What can hang from each mark
posoze: libur
figo: dasil mogufad nagol pilov posoze vana
nagol: figo libur
gizur: figo
mogufad: figo
dasil: zipafa

Every row comes from one small tree of marks. The marks that hang from a mark follow it in brackets, in alphabetical order. Every link used is in the known rows. Which tree was each row made from?
Known rows
figo[dasil posoze[libur] vana]: [.16, -.03, .10, -.01, -.37, .00, .24, -.35, -.22, -.06, .03, -.35, .04, -.22, -.14, -.21, -.23, .05, .06, -.10, .16]
nagol[figo[mogufad pilov] libur]: [-.06, .18, -.13, -.01, -.60, .05, -.49, .61, -.33, .05, -.03, .31, .07, .24, .05, .06, -.18, -.48, -.60, -.21, -.04]
gizur[figo[mogufad nagol posoze[libur]]]: [.18, .15, -.05, -.23, -.04, -.05, .01, -.21, .25, -.07, .10, -.15, -.11, .15, .06, .16, .12, .09, .03, .03, -.37]
mogufad[figo]: [-.13, .42, -.07, -.13, -.04, .21, .01, -.09, -.17, .25, -.15, .08, -.04, .39, .00, -.18, .01, -.10, .08, -.17, -.05]
dasil[zipafa]: [-.16, .10, -.11, -.23, .00, .10, .17, .14, -.18, -.24, -.62, -.09, .12, .24, -.22, -.12, -.01, -.71, -.66, -.53, .31]
nagol[figo[dasil]]: [-.05, -.21, -.19, -.12, -.45, .02, -.14, .77, -.37, .19, -.41, .08, .04, .26, -.25, -.49, -.08, -.62, -.12, -.36, .11]
figo[nagol posoze[libur] vana]: [.22, .14, .28, -.38, -.34, .00, .23, -.73, .44, .03, .10, -.35, .04, -.31, .01, -.15, -.08, .29, .00, -.12, .11]
gizur[figo[mogufad nagol pilov]]: [.05, -.17, -.15, -.03, .47, -.15, -.15, .32, .21, -.13, -.01, .15, .05, .01, .06, .09, .24, -.09, .23, .22, -.26]
mogufad[figo[posoze vana]]: [-.07, .33, .08, -.15, -.10, .20, .10, -.60, -.21, .26, .23, .01, -.03, .22, -.05, .40, -.03, .42, .21, .04, .09]
figo[nagol vana]: [.04, -.07, .15, -.35, .03, -.02, .17, -.03, .36, .02, -.18, -.08, .23, -.35, -.11, -.25, .02, -.15, .23, -.15, .17]
mogufad[figo[nagol[libur]]]: [-.12, .39, .07, .08, -.15, .18, -.02, .16, .27, .20, .02, .14, -.09, .11, .18, -.35, .02, -.17, -.15, -.20, -.17]
gizur[figo[nagol pilov posoze]]: [.16, -.10, -.08, -.09, .36, -.01, -.10, .01, .31, -.06, .23, .10, -.10, .20, .08, -.16, .31, .19, .20, .28, -.24]
figo[nagol[libur] pilov posoze]: [.16, .16, .14, .07, -.28, .05, -.14, -.03, .37, -.22, .14, -.03, -.13, .05, .30, -.38, -.07, .22, -.43, .12, -.07]
mogufad[figo[dasil[zipafa]]]: [-.28, -.03, -.09, .33, .13, .05, .17, .28, -.28, .05, -.33, .01, -.06, .08, -.11, -.01, -.04, -.38, -.24, -.28, .17]
gizur[figo[posoze]]: [.12, .23, -.22, -.27, .07, .20, -.05, .02, -.16, .01, .13, .06, -.05, .63, -.09, -.07, .24, -.06, .12, .04, -.27]
mogufad[figo[dasil[zipafa] pilov vana]]: [-.28, -.32, .01, .46, .48, -.06, .12, .04, -.24, .03, -.03, .15, .08, -.36, -.11, .25, -.01, -.09, -.01, .00, .38]
gizur[figo[nagol vana]]: [.04, -.12, -.05, -.24, .41, .02, .06, .23, .33, .08, .13, .17, .18, -.09, -.16, -.14, .34, -.24, .44, -.01, -.15]
gizur[figo]: [.03, .20, -.26, -.28, .24, .17, -.06, .37, -.12, .03, -.06, .16, .09, .48, -.14, -.35, .29, -.45, .21, -.11, -.25]
gizur[figo[dasil[zipafa] mogufad nagol]]: [-.11, -.50, -.18, .27, .41, -.22, .10, .71, .09, -.26, -.31, .01, .00, -.16, -.15, .22, .14, -.53, -.10, -.12, -.11]

Write each row's tree
[.00, -.45, .16, .49, .15, -.17, -.02, .62, .31, -.19, .09, .07, .17, -.76, .10, -.52, -.08, -.28, .00, .09, .14]  figo[dasil nagol[libur] pilov vana]
[.27, .12, .17, -.18, -.22, -.07, .03, -.53, .44, -.14, .00, -.29, -.13, -.11, .24, -.55, -.06, .34, -.22, .05, -.01]  figo[nagol pilov posoze[libur]]
[.05, -.30, -.13, .04, -.39, -.03, -.23, .38, -.38, .10, -.09, .06, -.08, .24, -.11, -.22, -.11, -.07, -.16, -.01, .14]  nagol[figo[dasil pilov posoze]]
[.07, .06, -.12, -.25, .12, .05, -.03, -.21, -.26, -.04, .27, .06, .09, .24, -.16, .75, .12, .15, .31, .20, -.17]  gizur[figo[mogufad posoze vana]]
[-.05, .19, .10, .00, .13, .11, -.01, -.67, -.20, .19, .35, .10, -.02, .09, .05, .40, .00, .57, .24, .25, .14]  mogufad[figo[pilov posoze vana]]
[.00, -.33, .03, .54, -.11, -.28, -.14, .78, .12, -.37, -.23, -.05, -.02, -.48, .24, -.25, -.26, -.26, -.27, .09, -.09]  figo[dasil mogufad nagol[libur] pilov]
[.09, -.08, -.23, .07, .11, .09, .00, .39, -.24, -.07, .08, .01, -.09, .42, -.13, -.22, .17, -.13, .20, .08, -.26]  gizur[figo[dasil posoze]]
[.05, -.13, .04, -.11, .06, -.24, -.10, .11, .22, -.25, -.37, -.11, .06, -.23, .16, .03, -.10, .04, -.01, .12, .01]  figo[mogufad nagol pilov]
[-.18, -.36, .03, .50, -.22, -.22, .10, .83, .10, -.45, -.53, -.17, -.02, -.42, .01, .10, -.28, -.70, -.82, -.36, .10]  figo[dasil[zipafa] mogufad nagol[libur]]
[.01, .31, .14, -.02, .01, .11, .02, -.87, -.09, .22, .37, .00, -.03, -.05, .09, .20, -.03, .54, .14, .13, .10]  mogufad[figo[pilov posoze[libur] vana]]
[-.16, -.22, .11, .25, .18, -.05, .19, .16, .16, .22, -.02, .02, .02, -.41, -.03, -.07, -.02, .01, .37, -.02, .08]  mogufad[figo[dasil nagol vana]]
[-.15, -.04, -.09, .37, .23, .00, -.03, .24, -.26, .10, -.10, .10, -.06, .05, .06, -.31, -.03, -.01, .17, .08, .03]  mogufad[figo[dasil pilov]]
[.06, .26, .16, .03, -.05, .03, .02, -.63, .31, .17, .18, -.10, -.23, .00, .27, -.19, .00, .50, -.04, .08, -.07]  mogufad[figo[nagol pilov posoze[libur]]]
[.13, -.13, -.09, -.06, .30, -.13, -.13, -.03, .17, -.16, .18, .03, -.10, .13, .10, .38, .18, .31, .16, .35, -.29]  gizur[figo[mogufad nagol pilov posoze]]
[-.06, .29, .22, .06, -.19, .17, .06, -.35, .24, .22, .40, .07, -.09, -.08, .14, .24, -.03, .34, -.03, .01, -.04]  mogufad[figo[nagol[libur] posoze vana]]
[-.06, .00, -.03, .36, .05, .04, -.02, -.09, -.30, .08, .08, -.01, -.21, .18, .12, -.05, -.08, .38, .09, .23, .02]  mogufad[figo[dasil pilov posoze]]
[-.06, -.18, -.06, -.29, -.19, -.10, -.28, .12, -.34, .17, -.09, .21, .23, -.07, -.20, .47, -.10, -.14, .05, -.03, .25]  nagol[figo[mogufad pilov vana]]
[.07, .15, .07, -.37, -.36, .02, .06, -.56, -.37, -.12, .00, -.23, .11, .09, -.13, .82, -.26, .36, .09, .09, .13]  figo[mogufad posoze vana]
[-.16, -.20, .09, .37, .03, -.03, .25, -.01, .10, .00, -.15, -.14, -.26, -.07, .02, .15, -.06, .09, -.29, -.11, .13]  mogufad[figo[dasil[zipafa] nagol posoze]]
[.02, .27, .25, -.13, -.16, .08, .19, -.79, .32, .29, .27, -.13, -.10, -.18, .09, .11, -.03, .44, .13, -.05, .02]  mogufad[figo[nagol posoze[libur] vana]]
[-.01, -.07, .01, -.18, .11, -.13, -.09, -.19, -.30, -.16, -.12, .01, .29, -.24, -.07, .49, -.15, .07, .21, .17, .23]  figo[mogufad pilov vana]
[.17, .09, -.07, -.16, .28, .05, -.05, -.45, -.03, .02, .47, .09, .09, .06, -.04, .04, .24, .18, .24, .20, -.11]  gizur[figo[pilov posoze[libur] vana]]
